What can hang from each mark
z_213: z_513
z_746: z_95
z_513: z_95
z_60: z_49 z_95
z_95: z_60 z_349 z_413 z_697 z_944 z_994
z_994: z_95
z_349: z_95
z_944: z_95

Each row was made from one small tree. Brackets hold a mark, then the marks that hang from it, in the order of their numbers. Every link used is in the known rows. Write each row's tree.
In the rows, zero is written as 128.
Known rows
(z_944 (z_95 z_349)): [ 91  88 152 147 156 156  84 102 121 105 169 128 162  96 124 123 128 116
 119 133 111  82]
(z_349 (z_95 z_413 z_697)): [102 161 122 161 153 176 140 163 137 111 137 125 118 110 120 144 179 133
 137 155  71  87]
(z_60 z_49 (z_95 z_413 z_697 z_994)): [ 80 201  71 152 167 131  96 128 105 110  66 129 140 105 123 147 195 101
 110  93  95 129]
(z_513 (z_95 z_994)): [139 103  91 112 133 136  95  89  80 128  62 109 134 119 106 116 139 127
  74 113 136 143]
(z_60 z_49): [107 147 124 146 134 101 114 120 154 105  98 117 138 118 121 143 185 111
 134 112 117 153]
(z_349 (z_95 z_413)): [109 138 119 153 133 174 124 153 141 116 129 127 142 100 113 153 183 123
 147 162  63 116]
(z_944 (z_95 z_413 z_697 z_994)): [ 93 139 136 122 182 187 154 109  85 100 172 120 111 113 120 109 141 109
  91 146  70  71]
(z_746 (z_95 z_349 z_413 z_697 z_994)): [ 94 156 114 167 137 131 104 127 101 109 126 104 128 109 119 130 173 183
 110 121 103  97]
(z_60 (z_95 z_413 z_994)): [109 159  72 124 141 157  94 126  83 138  88 141 157 106 123 142 143 109
 112 118  99 133]
(z_746 (z_95 z_944)): [111 122  98 139 126 113 140 123 142 135  91 132 100 110 119 134 167 164
 169 132 138 127]
(z_95 z_944): [105 116 105 127 130 127 176 109  98 149 134 137  86 105 133 124 133 141
 156 126 149 114]
(z_349 z_95): [124 128 121 136 132 140 103 147 150 114 109 127 136 104 106 144 183 125
 147 162  86 118]
(z_60 z_49 (z_95 z_994)): [102 168  69 126 146  95  59 112 119 113  39 131 159 100 109 148 199  94
 119 100 111 160]
(z_213 (z_513 (z_95 z_944))): [151 103 112 146 151 160 128  92  94 138  51 156 142 128  94 129 149 120
 130 129 155 168]
(z_994 (z_95 z_413 z_697 z_944)): [106 143 119 184 171 163 158 124 107 141 114 149 103 119 131 112 149 165
 125 126 135  95]
(z_994 z_95): [144 118 133 160 149 127  88 121 142 131  82 144 151 130 115 115 149 149
 114 134 136 136]
(z_349 (z_95 z_60 z_697)): [118 138 117 146 116 150 102 170 136 106 124 128 123 118  93 145 193 136
 114 145  81  72]
(z_746 z_95): [128 131 114 140 125 114 107 137 164 120  88 125 129 126 116 137 163 154
 150 134 123 136]
(z_213 (z_513 z_95)): [162 109 123 148 150 160 105 102 108 128  48 151 163 139  92 130 148 113
 116 129 144 174]
(z_513 (z_95 z_697)): [125 120 104 144 155 150 113 116 111 127  78 120 116 134 127 116 118 133
  88  99 158 108]
(z_944 (z_95 z_697)): [102 124 147 130 182 165 135 120 129 102 160 133 112 122 127 109 125 108
 115 137 107  67]
(z_349 (z_95 z_697)): [117 150 124 144 150 141 119 157 146 108 118 126 111 114 113 134 179 135
 137 153  93  90]
(z_994 (z_95 z_349 z_413 z_697)): [105 138 142 211 162 157  88 129 116 124 128 135 157 117 132 119 143 174
  99 115 131  90]

Write each row's tree
[ 82 147 119 169  95 166 100 134  24 109 192 101 141 109 104 134 163 170
  39  99  82  46] => (z_95 z_60 z_349 z_413 z_697 z_994)
[157 125 125 152 163 161 117 109 106 124  54 150 144 146  97 124 144 120
 109 124 149 155] => (z_213 (z_513 (z_95 z_697)))
[128 139 127 180 136 125  80 141 140 111  83 140 141 137  99 124 187 151
  84 110 125 101] => (z_994 (z_95 (z_60 z_49) z_697))
[ 85 114  95 154  82 189 181 137  69 149 170 141 111 104 114 153 155 139
 124 116 100  84] => (z_95 z_60 z_413 z_944)
[ 98 104  86 145 147 130 108  78  41 134  92 107 104  96 119 106 137 164
  78  92 169  91] => (z_513 (z_95 z_349 z_697 z_944 z_994))
[ 91 104 139 133 138 155  79 108  70  92 177 116 140 104  96 114 154 131
  62 124  90  41] => (z_944 (z_95 z_60 z_349 z_697 z_994))
[139 108 128 177 146 179  94 101  93 128  74 146 185 124  98 139 146 124
 112 122 136 162] => (z_213 (z_513 (z_95 z_349 z_413)))
[ 94 123  87 160 158 184 168 109  80 144 102 126  94 114 137 123 122 139
 109  99 151  95] => (z_513 (z_95 z_413 z_697 z_944))
[101 142 107 143 152 141 153 144 125 122 123 132  81  98 116 131 183 144
 157 152 107  81] => (z_349 (z_95 z_697 z_944))
[ 91 131 124 154 117 150 101 100  45 120 170 100 162  90 122 132 149 155
  86 122  89 112] => (z_95 z_349 z_413 z_994)
[101  94 117 196 111 116  60 109 110 129  97 141 161  94  98 134 193 168
 108 104 143 107] => (z_994 (z_95 (z_60 z_49) z_349 z_944))
[ 87 140 100 162 119 184 157 163 105 122 148 135 100  98 103 152 197 143
 135 145  73  59] => (z_349 (z_95 z_60 z_413 z_697 z_944))
[ 89 186  82 159 167 109  78 140 150 112  55 142 142 114 130 148 179 100
 133  85 133 126] => (z_60 z_49 (z_95 z_697))
[ 85 100 148 157 141 167  82 126 105  97 185 129 148 109 111 124 138 126
  87 116 106  35] => (z_944 (z_95 z_60 z_349 z_697))
[ 88 145 118 158  97  97  61 119  55  89 144  94 139 107  89 131 203 162
  43  85 107  68] => (z_95 (z_60 z_49) z_349 z_697 z_994)
[ 55 127 109 192 101 114 112 125  76 117 159 121 107  92 114 141 185 169
 106  75 150  46] => (z_95 (z_60 z_49) z_349 z_697 z_944)
[140  90  85 113  99 145  78 103  69 126  69 111 145 123  87 127 154 128
  51 105 124 125] => (z_513 (z_95 z_60 z_994))
[115  74 102 164  94 150  44 112  91 127  94 117 177 111 104 141 136 142
  70  86 150 105] => (z_513 (z_95 z_60 z_349))
[133 111 120 171 159 156 114  94  81 132  69 150 142 122 100 124 145 138
 120 115 167 138] => (z_213 (z_513 (z_95 z_349 z_697 z_944)))
[ 83 169  94 128 157 161 226 106  27 137 163 117  49 106 132 108 150 157
 108 127 106  78] => (z_95 z_413 z_697 z_944 z_994)
[104 108 121 196 127 131  84 123  93 134 119 144 131 109 108 117 161 186
  95 104 156  66] => (z_994 (z_95 z_60 z_349 z_697 z_944))
[ 93 156  96 136 151 162 171 132  80 120 134 119  82  89 109 131 198 146
 133 160  70  83] => (z_349 (z_95 z_413 z_697 z_944 z_994))
[107 108 112 170 148 143  76 108  98 124  96 113 141 117 131 120 117 150
  83  86 169  94] => (z_513 (z_95 z_349 z_697))
[116 116  79 119 154 137 144  86  53 136  75 114  80 113 116 103 139 146
  84 104 158 105] => (z_513 (z_95 z_697 z_944 z_994))
[ 92  98  75 164 106 178 128 109  87 137  85 125 134 103 107 152 169 122
  99  90 127 117] => (z_513 (z_95 (z_60 z_49) z_413 z_944))
[113 104 132 205 108 164  55 133 109 127 126 140 192 111 105 140 161 165
  85 115 112 100] => (z_994 (z_95 z_60 z_349 z_413))
